Known rows, with every step that occurs:
pepoz, mibom: [-0.83 -0.78 -0.78  0.24 -2.86  0.71  0.40  0.22  0.41 -0.16 -2.64 -0.64
  1.25  1.41 -0.13  0.86  1.29 -0.38 -0.46 -0.27 -0.44  0.47 -0.52  0.37
  0.36 -1.32 -0.58 -0.46 -0.20 -1.96]
fezik, lozemes, merig, sarobi, gige, pigo: [-0.35  0.21  1.38 -5.49 -1.51  0.99 -0.21 -3.12 -1.27  0.55 -3.38 -0.32
 -2.25 -0.12  0.78  2.64  0.32 -1.70  1.22 -0.26  2.52 -0.28  1.16 -0.25
  1.21  1.23 -0.33  0.54 -2.01  1.61]
pepoz, lozemes, merig, sarobi, gige: [-0.13  0.37  1.71 -4.88 -1.83  0.17  0.49  0.18 -2.80  1.15 -4.48 -1.25
  3.06 -0.10 -1.20  2.52  1.28 -2.94  0.90 -0.10  0.56 -1.34  0.52 -1.92
  2.21  1.46 -1.64 -0.22 -1.17  0.13]
pigo, pepoz, lozemes: [-1.06  2.32 -0.52 -1.39 -1.01 -0.87  1.29  3.73  2.24  1.01 -1.99  0.93
  2.05 -1.33  0.22  1.37  2.46 -0.17 -1.66  0.46  1.06 -1.00 -0.75 -1.12
  1.10 -0.38 -0.37  0.93 -2.27 -1.03]
pigo, gige, mibom, pepoz, lozemes, fezik, sarobi: [-1.66  5.77 -1.17 -2.89 -1.09 -0.84  3.47  1.65  0.33  1.79 -3.44 -3.09
  1.07 -1.99  1.81  3.03  3.09  0.38 -0.96  3.23  1.96  1.09  0.35 -0.15
 -1.37 -1.74  0.90  1.37 -1.41 -2.75]
merig, sarobi, gige, mibom: [ 3.29  2.91 -0.81 -2.04  0.41 -0.15 -0.58 -0.92 -1.95 -0.45 -2.45 -0.94
  3.50 -1.59  1.80  0.90  0.55 -1.41  1.19  0.22 -0.35  0.49  0.15 -0.34
  1.24 -2.00  0.92  2.26  1.19  1.79]
merig, sarobi, gige, pigo, pepoz, lozemes: [ 0.93  2.84 -0.23 -4.12 -1.95 -0.54  1.57  2.29  1.09  1.06 -2.92  1.68
  4.42 -3.26  1.59  2.94  3.02 -1.65  0.05  0.53  3.77 -1.77 -0.15 -0.87
  2.32  0.13  1.16  2.79 -2.39  0.30]
sarobi, gige, pigo, fezik: [ 1.39  1.36  1.13 -2.02 -2.53  1.59  1.69  0.92 -1.93  0.43  0.62  1.35
  1.94 -2.59  1.37  2.09  0.96 -1.56  2.68 -1.03  5.02 -2.62 -0.24  1.14
  0.95  4.91  0.40  3.30 -1.73 -0.85]
fezik, lozemes, pepoz, mibom: [-2.77  0.22 -2.18 -1.53 -4.24 -0.10  1.21 -0.45  0.00 -0.68 -5.25 -0.74
 -3.77  2.13  0.38  1.76  1.94 -0.68 -2.02 -0.16 -1.85 -1.04 -0.32  0.94
  1.00 -3.46 -0.63 -1.58 -2.49 -2.52]
fezik, lozemes, merig, sarobi, gige, mibom, pepoz: [ 0.61  1.93  1.04 -4.31  0.28  1.05 -0.38 -3.32 -0.24  1.04 -5.02 -1.87
  0.10 -0.77  1.88  2.12  1.46 -0.97  0.06  1.33 -0.29  1.39  0.49  0.00
  0.80  1.01  0.59  1.43 -1.15  1.92]
merig, sarobi, gige, mibom, pepoz: [ 2.86  2.32  0.09 -1.49  0.66  0.75  0.16 -1.45 -0.36  0.40 -2.92 -0.94
  4.55 -2.90  2.55  0.86  1.41 -0.65  0.27  1.70 -0.10  1.15 -0.35  0.26
  0.87  0.11  2.34  2.33  0.41  1.65]
lozemes, pepoz, mibom, gige, pigo, fezik, sarobi, merig: [-0.43  1.40 -0.99 -2.86 -6.00  2.49  0.51  0.58 -3.28 -1.12 -3.35 -1.06
 -0.32 -2.32  1.59  4.10  3.94 -0.33 -0.78 -1.09  6.34 -1.75  0.33  2.58
  0.54  3.76  1.43  2.14 -1.72 -3.31]
pepoz, lozemes, fezik: [-1.98  2.02  0.79 -1.35 -1.30 -1.26  2.33  1.39 -1.41  0.82 -0.19 -1.20
  1.51  0.41 -1.53  2.29  0.66 -1.24  0.81 -1.85 -0.18 -2.46 -0.28  0.19
  0.28  0.60 -2.25  0.15 -4.17 -1.54]
mibom, gige: [ 1.96 -1.06  0.70  0.12 -1.49  1.30  0.92 -1.34 -0.48  0.09  0.81  0.33
  2.42 -1.02  0.28 -0.07  1.80 -1.33 -0.26 -0.49 -0.76 -1.35  0.19  0.72
 -0.01  3.08 -0.48 -0.77  1.52 -1.03]
pepoz, mibom, gige, pigo, fezik: [ 0.16  0.16  1.02 -0.91 -5.78  3.38  1.98 -0.56  0.07  0.77 -0.25  0.73
  3.16 -1.07  1.37  2.25  2.52 -1.41  1.39 -1.70  4.87 -1.49 -0.72  2.85
  0.87  3.32 -0.04  2.22 -0.74 -3.97]
sarobi, gige: [ 2.13 -0.74 -0.51 -0.69 -1.39  0.18  1.25  0.23 -1.82 -0.55 -0.94  0.18
  2.64 -0.89  0.21  0.60  1.18 -1.99  0.60 -0.40 -0.98 -1.86 -0.04 -0.96
  0.53  3.27 -0.49 -0.07  0.14  0.43]
fezik, pigo: [ 0.93 -0.59  0.12 -0.99  0.65  0.42  0.79 -1.60 -0.51 -0.18 -0.30 -0.85
 -4.49 -0.42  0.09 -0.59  1.36  1.32 -0.39  0.60 -0.07  0.35  0.63 -0.58
  0.08 -1.45  0.62 -0.19  0.44 -1.02]
lozemes, fezik, pigo, gige, sarobi: [ 1.54  5.40 -0.45 -3.40 -0.80 -0.29  2.38 -0.06 -3.74  0.87 -0.85 -2.41
 -2.81 -1.05  1.77  2.42  0.61  0.15  0.29  1.79  2.71 -0.16  0.96 -0.66
 -1.20 -3.32  1.75  1.94  0.32 -0.75]
lozemes, pepoz, mibom, gige, pigo: [-0.70  0.26 -0.22 -0.49 -5.78  1.14  1.68 -0.81 -2.33  0.57 -1.97 -0.20
  2.79 -0.22  1.51  3.49  2.88 -1.86 -0.08 -0.74  0.62 -1.28 -0.69  2.24
  0.51  0.06  1.47  0.65 -1.27 -2.22]
gige, pigo, pepoz: [-0.45  2.29 -0.26 -0.92  0.03  0.06  0.07  2.37  1.72  0.83  0.24  1.46
  0.92 -1.77  1.79  2.09  0.60  0.85  0.01  0.59  4.32  0.23 -0.60  0.30
  0.14  0.04  2.47  2.65 -1.67  1.51]
piba, mibom, gige: [ 1.39 -2.67 -0.64  0.32 -0.82  2.32  1.84 -1.21  0.24 -0.54 -2.98 -0.47
  3.59 -0.57  1.23  0.14  2.45 -1.30 -0.78 -1.26 -1.07 -0.84 -0.37  1.02
 -0.01  1.20 -1.44 -1.70  2.14 -1.28]
fezik, lozemes, pepoz, mibom, merig, sarobi, gige: [-0.70  0.10 -1.98 -4.88 -5.38  1.75  0.81 -1.74 -2.11 -0.91 -6.07 -1.10
 -0.75  0.02  0.47  2.42  2.76 -2.62 -0.99  0.11  0.50 -1.82 -0.05 -0.55
  2.18  0.67  0.07 -0.96 -2.33 -0.61]
merig, sarobi, gige, mibom, pepoz, lozemes, fezik, pigo: [ 1.52  3.96  0.82 -3.90 -0.26 -0.37  3.29 -1.77 -2.26  0.91 -3.33 -2.80
  1.93 -2.81  1.35  2.06  3.57 -0.59  0.78  0.82 -0.31 -1.04  0.23 -0.18
  0.96 -0.87  0.83  2.30 -2.78 -1.04]
pigo, fezik, sarobi, gige: [ 1.43 -0.13 -1.62 -2.67 -0.92  1.60  1.89  1.25 -1.30 -1.83 -2.63  0.75
 -1.64 -1.77  0.75  0.32  1.54 -0.06  1.06  0.53  3.44 -2.24  0.31 -0.72
  1.42  2.88 -0.68  0.05  1.51 -1.43]
pigo, pepoz, mibom, merig: [-1.15  1.01 -1.43 -1.22 -2.80  1.75 -0.64  1.77  1.18  0.44 -2.12 -0.44
  2.45 -0.71  0.72  2.13  2.76 -0.03 -1.37  0.26  3.53  0.55 -1.29 -1.00
 -0.12  2.01  0.75  1.26 -1.29  0.10]
piba, mibom, pepoz, lozemes, fezik, pigo: [-1.91 -0.65  0.51 -2.16  0.09  0.58  4.52 -0.60  0.27  0.54 -4.99 -3.08
 -0.26 -1.16  0.51  1.65  3.57  1.01 -1.24 -0.08 -0.55 -0.72 -0.62  0.47
 -0.09 -1.15 -0.90 -0.39 -3.24 -2.98]
gige, pigo, pepoz, lozemes: [-1.74  3.28  0.22 -1.85 -1.60 -1.03  1.38  2.96  2.89  1.79 -0.91  1.07
  2.36 -2.07  1.20  2.84  2.68  0.01 -0.75  0.08  2.87 -0.62 -0.81 -0.12
  0.30 -0.04  0.76  3.10 -3.87 -0.79]

Rows:
[ 1.29  2.07  1.26 -2.92  0.87  1.17 -0.95 -1.36 -2.72  1.30 -3.92 -1.99
  4.01 -1.38  1.81  2.43  0.57 -0.79  0.95  1.63  0.90  1.63  0.09 -0.17
  0.86  1.41  1.68  2.16  0.38  2.96]
lozemes, merig, sarobi, gige, mibom, pepoz
[-0.28  4.04  0.46 -3.30 -2.42 -1.23  3.53  3.79 -1.68  0.70 -1.03  0.41
  4.93 -2.29  0.61  4.28  2.76 -2.37  1.47 -1.51  3.10 -4.07 -0.84 -0.42
  0.60  3.64 -0.13  2.56 -5.59  0.34]
sarobi, gige, pigo, pepoz, lozemes, fezik
[-1.67  0.07  1.00 -4.25  0.47  0.67 -1.18 -2.41 -0.07  0.13 -3.45 -0.50
 -4.88  1.74 -0.08  0.45 -0.93  0.15 -0.23  0.34  1.57  0.87  1.52 -0.41
  1.32 -2.05 -0.76 -1.61 -0.61  0.86]
fezik, lozemes, merig, sarobi
[ 0.15  1.91  0.38 -5.40 -0.89 -0.06  0.62  3.36 -2.02  1.04 -5.29  0.32
  3.71 -0.99 -0.27  3.27  2.08 -2.21 -0.07  0.65  2.81 -1.86  0.11 -2.74
  3.02  1.35 -0.23  0.08 -1.30  1.58]
pigo, pepoz, lozemes, merig, sarobi, gige
[ 1.95  2.66 -0.39 -0.87 -1.18  0.83 -0.67 -1.20 -2.36  0.58 -0.09 -2.51
  4.30 -1.77  1.04  1.88  2.26 -1.82  0.91 -0.60 -0.74  0.33 -1.04 -0.67
 -1.40  4.71 -0.23  4.12 -0.78  1.87]
sarobi, gige, mibom, merig
[-2.12  0.78  1.85 -3.74 -0.65 -0.13 -0.77 -0.17 -1.12  1.85 -3.26 -1.10
  0.33  0.69 -1.18  2.10 -0.01 -0.99  0.12  0.12  1.37  0.71  0.68 -0.83
  1.77 -1.63 -1.33 -0.21 -1.12 -0.40]
pepoz, lozemes, merig, sarobi
[ 0.82  4.00  0.63 -5.61 -0.45  1.56 -0.67 -1.09 -2.58  0.17 -4.33 -1.11
 -1.80  0.14  1.27  2.21  0.22 -1.38  2.13 -0.78  3.62 -0.48  0.55  0.32
  2.25  0.73 -0.88  2.38 -0.95  0.74]
pigo, fezik, lozemes, merig, sarobi, gige, mibom
[-0.14  1.20 -0.54 -4.64 -2.21  1.79  1.65  1.43  1.30  0.96 -5.64 -0.44
  6.19 -4.04  2.16  3.70  4.26 -1.62 -0.68 -0.31  4.66 -1.22 -0.95 -1.05
  1.31  1.90  0.25  3.29 -2.94  0.99]
piba, mibom, merig, sarobi, gige, pigo, pepoz, lozemes
[ 1.13  4.58 -0.88 -1.42 -1.78 -0.12  0.64  0.94 -0.63  1.28 -1.44 -0.75
  1.27 -1.61  2.27  2.33  0.29 -0.52 -1.05  2.36  1.62  1.08  0.21 -0.59
 -0.97 -2.61  1.55  2.49  1.60 -0.33]
pigo, gige, sarobi
[-3.19  1.59  2.26 -3.83 -1.93  2.04  0.35 -1.11 -0.11  1.36 -0.75  0.06
 -5.12  0.39  0.50  2.60 -0.24  0.05  1.75 -1.35  5.77 -0.77  0.25  1.80
  0.34  2.77 -1.00  2.36 -3.69 -0.99]
gige, pigo, fezik, lozemes, merig
[-1.78  0.69 -1.17 -2.69 -3.38  1.37 -1.19 -0.33 -2.62 -0.02 -3.71 -1.52
  0.72 -0.09  0.28  2.46  0.78 -0.53 -0.61  0.61  2.66  0.26 -0.45 -0.12
  1.45 -2.26  1.48 -0.34 -1.34 -0.18]
lozemes, pepoz, mibom, merig, sarobi
[ 2.19  0.06 -1.76 -5.11 -2.72  2.51  0.30 -0.03 -1.35 -0.54 -4.65 -0.67
  0.09 -2.21  1.30  1.45  4.48 -0.38 -1.07  1.55  4.25 -0.28  0.00 -2.58
  2.12  0.92  1.82  0.61  0.43  0.32]
fezik, pigo, pepoz, mibom, merig, sarobi, gige
[ 2.79  1.02  0.10 -0.23 -1.49  1.82 -0.43 -1.80 -0.65 -0.63 -3.80 -2.02
  5.01 -2.14  2.13  2.61  2.85 -1.37 -2.61 -2.06 -0.92 -0.22 -0.53  1.40
 -1.43  2.97 -0.48  3.66  1.05  0.34]
piba, mibom, gige, sarobi, merig
[ 1.37  1.86  1.57 -4.38 -2.51  3.12  0.23 -0.85 -2.38  0.75  0.75  0.61
  2.42 -4.08  1.32  2.20  0.83 -1.20  2.87 -0.29  7.98 -1.42  0.01  0.32
  1.51  5.81  1.24  3.90 -1.94  0.61]
mibom, merig, sarobi, gige, pigo, fezik
[-1.46  0.80 -1.55 -1.31  1.37 -0.57  0.82  0.18 -1.29 -1.70 -1.10 -1.37
 -3.46  0.38  0.11  0.70 -0.49  0.85  0.94 -0.09  1.28 -0.79  0.76  0.17
 -0.51 -1.12 -0.40 -1.54 -0.23  0.01]
lozemes, fezik, sarobi
[ 2.28  1.93  0.08  0.23 -0.46  0.29  1.08 -0.59 -0.38  0.59 -1.77 -1.18
  4.91 -2.21  2.20  1.40  2.40 -0.94  0.20  0.86 -1.72  0.68 -0.96  0.28
 -0.69  3.09  1.42  2.89 -0.46  1.14]
sarobi, gige, mibom, pepoz
[-1.30  1.03 -1.01 -4.99 -6.33  1.55  0.69 -2.80 -1.60 -0.05 -4.64 -0.98
 -0.84 -1.04  1.14  3.85  3.04 -2.22 -0.31 -0.16  2.31 -1.33 -0.15  0.39
  1.41  0.87  0.99  1.33 -3.93 -0.23]
fezik, lozemes, pepoz, mibom, merig, sarobi, gige, pigo
[ 1.85 -0.22  0.23 -3.34 -1.08  1.62 -0.44 -1.41 -2.35 -0.19 -0.89 -0.33
  2.71 -2.27 -0.01  0.75  0.98 -1.62  0.86  0.36  2.27 -0.99  0.43 -1.48
  1.08  4.03  0.27  0.57  0.18  1.79]
mibom, merig, sarobi, gige
[ 0.30  2.97  0.43 -5.05 -2.85  0.92  0.84  1.24  0.56  1.60 -1.77  0.80
  5.04 -4.49  1.23  3.60  3.77 -1.63 -0.10  0.37  4.99 -1.45 -0.60 -1.54
  1.39  3.93  1.15  3.87 -3.24  1.00]
mibom, merig, sarobi, gige, pigo, pepoz, lozemes
[ 1.72  1.68 -1.13 -5.82 -2.20  2.06  1.63  0.79 -4.26 -0.71 -4.03 -1.31
  0.49 -1.68  0.50  2.62  3.08 -0.99  0.74  0.11  5.20 -2.32  0.14 -1.98
  1.91  1.49  1.62  0.22 -1.56  0.96]
lozemes, fezik, pigo, pepoz, mibom, merig, sarobi, gige
[-0.58  2.60  1.89 -1.96 -1.74  0.08  1.30 -0.10 -1.59  2.57 -3.68 -2.93
  5.62 -0.94  0.66  3.92  3.36 -2.09 -0.15  0.27 -2.13  0.28 -1.04 -0.77
 -0.34  4.38 -0.68  3.37 -2.69  0.17]
sarobi, gige, mibom, pepoz, lozemes, merig
[-0.05  0.91  0.39 -1.82  0.87 -0.13  1.74 -1.02 -3.50 -0.54  0.44 -1.68
 -3.98  0.21 -0.51  0.42  0.33  0.65  1.16 -0.62  1.04 -1.29  0.96 -0.16
 -0.02 -0.90  0.17 -0.65 -1.31 -0.42]
lozemes, fezik, pigo
[ 0.60  0.56  1.27 -6.53 -1.25  2.34  0.33 -0.59 -2.39  0.02 -4.25  0.49
 -3.06  0.00  0.01  1.39 -0.02 -1.66  1.71 -0.55  4.82 -2.06  1.42 -0.29
  3.13  2.95 -1.47 -0.36 -0.80  0.07]
pigo, fezik, lozemes, merig, sarobi, gige
[ 0.13  2.53  0.47  0.97  0.96  0.23 -0.26 -0.79  1.47  1.26 -0.89 -1.54
  2.60 -1.46  1.91  0.91  1.26  1.12 -0.53  1.35 -1.12  2.26 -0.76  1.25
 -1.17 -0.21  1.74  2.88 -0.69  0.45]
gige, mibom, pepoz
[ 0.78 -0.32 -0.79 -0.67 -0.82  2.22  1.63  0.94  1.93  0.02 -2.71  0.88
  4.17 -2.39  2.98  1.99  3.52 -0.21 -0.78 -0.53  2.99 -0.86 -1.13  1.34
 -0.09  1.05  1.08  1.32  0.58  0.14]
piba, mibom, gige, pigo, pepoz
[-0.85  2.62  1.27 -4.19 -2.27 -0.08  5.37  0.99 -1.52  2.40 -1.59 -2.47
 -0.92 -2.33  0.27  1.97  3.62  0.07 -0.89  2.81  2.85 -0.98  1.03 -1.32
 -0.43  0.43  0.99 -0.44 -2.36 -3.64]
mibom, pepoz, lozemes, fezik, pigo, gige
[ 0.64  5.14 -0.18 -4.84 -0.24 -0.57 -0.49  2.82 -2.17  1.51 -5.39 -1.26
  4.90 -0.79  1.18  4.04  2.28 -2.12  0.38  0.44  1.65  0.09 -0.42 -2.01
  2.08 -0.88  0.16  2.97 -1.51  1.97]
pigo, pepoz, lozemes, merig, sarobi, gige, mibom
[-1.77  0.48 -1.94 -0.30 -3.65 -0.38  0.81  1.52 -2.38 -0.29 -4.02 -1.01
  0.40  1.36  0.09  2.01  0.84 -1.01 -0.93  0.04 -0.56 -0.73 -0.67  0.76
  1.05 -2.89  0.81 -0.88 -1.44 -1.38]
lozemes, pepoz, mibom
[-3.19  2.93  1.69 -3.29 -1.51 -0.44  0.18  2.92  0.44  2.49 -2.04 -0.33
  1.41 -0.85  0.33  4.70  1.78 -0.26 -0.17  0.04  3.86 -0.16 -0.58 -0.48
  0.41  1.41  0.05  3.07 -3.87  0.53]
gige, pigo, pepoz, lozemes, merig
[-1.47  4.83  0.26 -2.12  0.07 -1.01  0.58  0.25 -0.34  0.48 -2.66 -4.28
  1.41 -2.13  0.68  3.22  3.04  0.95 -1.63 -0.29  0.39  0.55 -0.01  0.81
 -1.95  2.54 -0.08  3.70 -4.66 -0.57]
gige, mibom, pepoz, lozemes, fezik, sarobi, merig
[ 1.88  0.26 -0.74  0.43 -0.69  2.09  0.78 -2.14  0.94 -0.48 -4.02 -1.14
  4.39 -1.20  2.65  1.85  2.40 -0.97 -1.26 -1.14 -2.16  0.16 -1.43  1.71
 -0.85 -1.00 -0.98  1.87  2.63 -0.75]
piba, mibom, gige, sarobi
[-0.55  3.01  0.46 -4.22 -2.68 -0.72  4.39  1.54 -3.34  1.81 -1.19 -2.52
 -2.19 -0.71 -0.60  1.87  2.75 -1.03  0.27  1.33  2.44 -1.78  1.58 -1.43
  0.02 -1.61 -0.25 -0.48 -1.86 -3.39]
pepoz, lozemes, fezik, pigo, gige
[ 1.46  0.79 -1.51 -4.02 -3.12  2.05 -0.33  1.73 -0.79 -0.36 -4.20  0.40
  4.52 -1.87  1.14  2.39  3.08 -1.41 -0.43  0.84  4.26 -0.75 -0.56 -1.86
  1.83  2.36  1.13  0.40 -0.27  1.27]
pigo, pepoz, mibom, merig, sarobi, gige
[ 1.45  3.62  0.69 -0.70 -0.59 -0.22 -2.55 -0.59 -1.34  0.03 -1.00 -1.49
  1.76 -1.66  0.78  2.31  0.48  0.25 -1.83 -1.00  0.37  0.69  0.25  0.42
 -1.48  1.93  0.76  4.86 -1.35  1.35]
gige, sarobi, merig
[-0.15  3.66  0.52 -3.75 -2.36  0.06  1.51  2.07 -0.57 -0.11 -0.90 -0.78
  2.05 -3.55  0.55  4.20  4.52 -0.69 -1.34 -1.32  4.69 -2.70  0.77  0.75
 -0.84  5.52  0.05  2.68 -4.11 -0.91]
mibom, gige, pigo, pepoz, lozemes, fezik, sarobi, merig
[ 0.56  2.17 -1.49  0.22 -5.17  0.64  0.69 -0.94 -2.43 -0.17 -4.14 -0.78
  3.34 -0.29  2.00  3.56  2.39 -2.32 -1.66 -0.40 -2.28 -0.97 -1.27  1.84
  0.39 -2.06  0.79  1.38  0.31 -2.00]
lozemes, pepoz, mibom, gige, sarobi
[ 2.79  4.74 -0.03 -3.28 -1.75  0.27 -0.38 -0.31 -2.74  0.67 -1.57 -2.78
 -2.08 -2.59  1.84  2.16  2.50  0.33 -2.25  2.08  2.85  1.27  1.75 -1.25
 -1.67 -0.24  2.43  4.25  0.71 -0.38]
fezik, pigo, gige, sarobi, merig
